Each row was made from one walk, in order. Every step used is in the known rows, and no mark comes twice. Write each row's walk.
Known rows
d h: [ 0.07  3.51 -0.78  1.80 -0.83  1.93 -0.75  2.23 -1.09  3.61 -1.36 -0.39
 -0.10  0.99  1.55 -0.56  1.17 -2.81 -2.05  1.18 -0.50  0.57]
g e c d h b f: [-1.81 -1.84 -0.86  2.25 -2.42 -3.38  1.05 -0.32 -5.20 -5.99  3.32  0.07
  1.03 -1.61  2.28 -1.76  3.58  2.96 -0.69  2.39  1.73 -1.42]
g e c d h b: [-2.12  1.16 -1.73  4.81 -2.74 -2.23 -0.87 -1.87 -4.08 -6.80  2.25 -0.03
  2.62 -1.83  2.93 -2.12  2.95  2.41 -1.43  0.73  0.35 -1.94]
b m: [ 0.65  1.09 -0.99 -0.58  1.17  0.73 -0.04  3.00 -1.73  7.67 -0.59  0.45
 -1.00  2.73 -1.92 -0.25 -1.40 -3.55  0.28  0.16 -1.34 -0.22]
w b f: [ 2.70 -2.03 -0.79 -0.32  4.05  4.27 -0.27  4.04 -1.55  5.99 -2.13  1.07
 -2.60  0.30 -1.39  2.76 -1.31 -1.18 -0.28  1.15  0.74  0.65]
d c e g: [-0.56  1.90 -0.90 -2.41 -0.64 -1.29 -0.54 -2.00  4.29 -4.45 -1.37 -0.12
  2.10  0.18  0.92  0.04  2.50  6.53 -0.19  2.00 -0.14  1.53]
c d: [ 0.05  3.48 -2.26  2.49  0.54  0.95 -1.68  0.04  0.52  2.46 -2.07  0.61
 -1.57  0.85  1.26  0.84  3.46 -0.43 -1.57  2.96 -1.82 -0.66]
f b m: [ 3.25 -0.04  0.57  0.75  0.14  1.27 -0.35  2.65  0.12  7.36 -0.48  0.12
  0.30  2.39 -4.87  1.16 -0.55 -2.68  1.55 -1.84 -1.28  1.08]
g e f b h d: [ 2.01 -4.94  2.68 -0.50  1.61 -1.52  5.16 -1.19  0.37 -2.29  1.38 -0.17
  1.70 -1.82 -4.38 -0.66  1.63 -2.66  2.01 -6.20  1.25 -1.91]
d h b m: [-3.16  2.37  0.10  0.61 -2.86  0.61 -1.77  1.76 -2.79  6.42  1.33  0.60
 -0.80  1.80  1.57 -0.86 -3.10 -4.84 -1.26 -0.54 -1.32 -0.80]
f b h d c e g: [-2.08 -3.13  2.66 -3.39 -1.33 -3.50  0.47 -2.50  5.99 -6.38  0.00  0.29
  0.46 -1.04 -1.83  1.39  2.52  3.06  0.64 -0.77  0.81  4.29]
b h d c e f: [-2.26 -1.92  1.84 -5.46  0.57 -2.55  3.01 -1.78  3.87 -4.22  0.51 -0.43
 -1.52  0.38  1.52 -0.33  0.87 -0.41  0.47 -2.00  0.66  0.10]
d c e: [-0.30  2.89 -1.59 -1.18 -0.65  0.45 -0.31  0.01  5.00 -0.76 -1.78 -0.56
 -1.26  1.79  2.10 -0.23 -0.62  4.86 -0.90  0.97 -0.64  1.12]
w b h d c: [-2.84 -2.93  1.04 -0.18  2.68  1.54 -0.50  2.83  1.84  4.36 -0.91  1.43
 -3.85 -1.16  0.51  2.29 -2.90 -2.64 -2.91 -1.82  0.84  2.79]
c e f b h d: [ 1.24 -2.85  2.59 -4.21  1.20 -1.07  2.70 -2.81  2.94 -5.06 -0.22 -0.29
 -0.24  0.63 -2.61  1.37  1.81 -3.28  3.48 -3.60  0.34 -0.01]
w b: [ 2.22  0.95 -1.50  1.90  3.68  5.41 -2.13  2.46 -0.65  5.30 -3.17  0.88
 -1.11  0.26 -0.99  2.56 -1.71 -1.72 -1.14 -0.27 -0.29 -0.06]
c e f b m: [ 5.17 -1.18  0.98 -4.35  0.73 -0.74  1.29 -1.70  1.67 -0.33  0.11 -1.27
  2.35  3.39 -4.70  0.93  0.79 -0.83  4.76 -2.66 -0.95 -0.92]
e h d: [ 3.13  0.57  1.02 -0.08 -0.12  1.45 -0.55 -1.13 -0.74 -0.08 -1.27 -0.20
  1.02 -0.85  1.30 -0.47 -3.22 -1.13  0.31  1.07 -0.91 -0.33]
g e h: [ 3.25  0.25 -0.88  1.02  0.55 -0.39  0.66 -1.12 -1.37 -0.68  0.25 -1.87
  2.82 -0.38 -1.22 -2.48 -2.62  3.84  1.16 -0.13  0.31 -1.62]
g e f b h: [ 1.45 -3.16  1.26  0.31  2.43 -1.01  4.07 -0.11 -0.08 -0.18  1.63 -1.03
  2.32 -0.76 -5.96 -0.74  2.96 -1.35  2.64 -5.56  1.58 -2.02]
b f: [ 1.15  0.01 -0.57 -0.45  1.75  2.08  1.58  3.64 -0.89  4.86 -1.23  0.85
 -2.11  0.82 -0.68  0.13  1.00 -1.20 -0.07  2.18  0.23 -0.33]
e c d: [ 1.11  2.26 -2.32  3.10  1.14  0.34 -1.66  0.35 -2.87 -2.85 -0.88  0.47
  1.12 -0.21  0.24  0.52  5.40 -0.04 -0.18  3.10 -0.66 -0.23]

Write each row's walk
[-2.67  3.44 -1.15  4.30 -2.65 -0.10 -3.20 -0.80 -3.99 -4.08  1.20  0.66
  1.35 -1.33  3.65 -0.23  3.71 -1.44 -1.63  2.79 -0.70 -0.66]	e c d h b
[-2.09  0.52 -0.41  2.01 -2.30 -1.13 -1.38  0.60 -4.91 -3.64  2.11  0.82
 -0.33 -1.13  2.98  0.25  4.19 -0.75 -0.93  4.26  0.52  0.05]	e c d h b f
[ 5.65 -3.35  1.09 -0.54  0.86 -1.08  3.79 -0.48 -1.14  2.45  1.66 -0.99
  4.23  1.08 -6.30 -1.08  0.54 -0.23  3.24 -5.58 -0.03 -2.73]	g e f b m
[ 0.68 -0.77  1.74 -0.23  2.54  1.29  1.75  0.96  0.20  2.67  0.56 -0.34
  0.93 -0.04 -5.12  1.06  3.34 -5.13  2.44 -3.61  0.60 -0.58]	e f b h
[-4.92 -1.98  1.32 -4.89 -0.39 -4.24  0.91 -2.09  4.15 -5.95 -0.09  0.59
 -0.82 -0.68  1.05  0.29  1.92  2.47 -0.44  1.01  0.95  2.92]	b h d c e g
[ 2.58  0.45  1.43  0.28 -1.73  0.61 -0.52 -0.99  2.07  0.22 -0.54 -0.35
  1.37 -1.51  2.53 -0.83 -3.64  2.15 -1.50  0.71 -0.51  1.37]	e h d c
[ 2.54 -0.62 -2.12  3.09  2.01  0.21  2.21  1.79 -3.82 -3.47  0.11 -0.14
  3.35 -1.01 -1.76 -2.19  1.58  2.52  0.88 -1.25  1.09 -1.89]	g e c
[-3.54  4.66 -1.24  3.55 -3.33  0.83 -3.02 -1.34 -0.73  1.23 -0.13  0.66
 -1.67 -0.20  4.50  0.23  1.67 -1.87 -3.14  2.45 -1.80 -1.19]	c d h b
[-1.28  0.15  0.88  1.57  1.58  1.35 -0.06  3.21  1.35  4.95 -0.27  0.08
 -1.87  0.65 -4.59  1.45  1.45 -3.77  0.66 -1.60  0.33  1.78]	f b h
[ 0.79 -1.99  0.07  0.07 -0.90 -0.82  1.48 -1.23 -2.32 -0.47  2.29 -0.49
  1.07 -1.61  0.07 -2.63 -4.87  4.28  1.55  0.26  1.31 -2.65]	g e h b f
[-1.16  3.08 -0.39 -1.12 -3.02 -0.12 -2.75 -3.80  4.05 -3.71  0.77 -1.14
  0.60 -0.17  3.57 -1.00 -5.65  6.51  0.40  1.01 -0.47 -0.06]	d c e h b
[ 3.90 -1.78  0.50  0.45 -0.14 -0.88  1.65 -2.41 -1.02 -2.87 -0.16 -0.85
  2.30 -1.54  0.53 -2.40 -3.80  2.43  0.67 -0.80  0.15 -1.69]	g e h d
[-2.72  4.13 -0.61  2.92 -2.60  2.88 -1.78  0.83 -1.13  3.12 -0.24  0.53
 -0.41 -0.40  3.35 -0.72 -1.47 -2.91 -2.31 -0.22 -0.95 -1.53]	d h b
[-3.48 -3.96  1.09 -4.71  1.91 -2.07 -0.97 -1.93  3.38 -4.79 -0.93  0.78
 -1.33 -1.07  0.43  2.78 -0.27  2.06 -0.67 -0.02  1.34  3.70]	w b h d c e g
[-1.52  1.05  0.23 -3.36 -3.31 -2.56 -2.74 -3.03  2.56 -0.33  2.32 -1.34
  0.12  1.96  1.77 -1.32 -7.27  4.66  1.63  0.62 -0.86  0.60]	d c e h b m
[-3.23  1.69 -0.31  1.00 -2.94 -0.31 -1.41  0.38 -1.50  1.81  0.86  0.89
 -2.87  0.09  3.85  0.42  2.46 -1.39 -2.24  4.03 -0.38 -0.53]	c d h b f
[-2.78 -0.94 -0.83  0.41  4.78  2.85 -1.76  3.87 -1.33  6.30 -1.28  0.64
 -3.50  0.59 -2.43  2.72 -1.27 -4.68 -0.62 -0.90  0.78  1.45]	w b h
[-0.89  3.99 -1.46  2.05 -1.45 -0.25 -2.05  0.31 -0.55  1.82 -1.33 -0.38
 -1.28  1.34  2.73  0.59  4.50 -1.81 -2.68  3.56 -1.31  0.85]	c d h
[ 0.26  0.28  0.13 -3.65 -1.34 -0.35 -1.20 -2.84  0.34 -3.12  0.96 -0.67
 -1.04  0.75  1.68 -0.60 -4.70  3.51  3.10  2.99  0.23 -0.93]	c e h b f
[-1.76 -2.74  0.68 -0.19  4.02  2.48 -0.64  2.78 -0.97  3.95 -1.72  1.56
 -3.92 -0.53 -0.84  2.57 -2.47 -6.05 -1.15 -1.31  0.44  1.33]	w b h d
[ 3.05 -1.77  0.90  0.73 -1.87 -1.70  1.92 -1.86  1.69 -2.64  0.71 -1.12
  2.55 -2.21  1.77 -2.70 -4.25  5.87 -1.20 -1.23  0.48 -0.15]	g e h d c
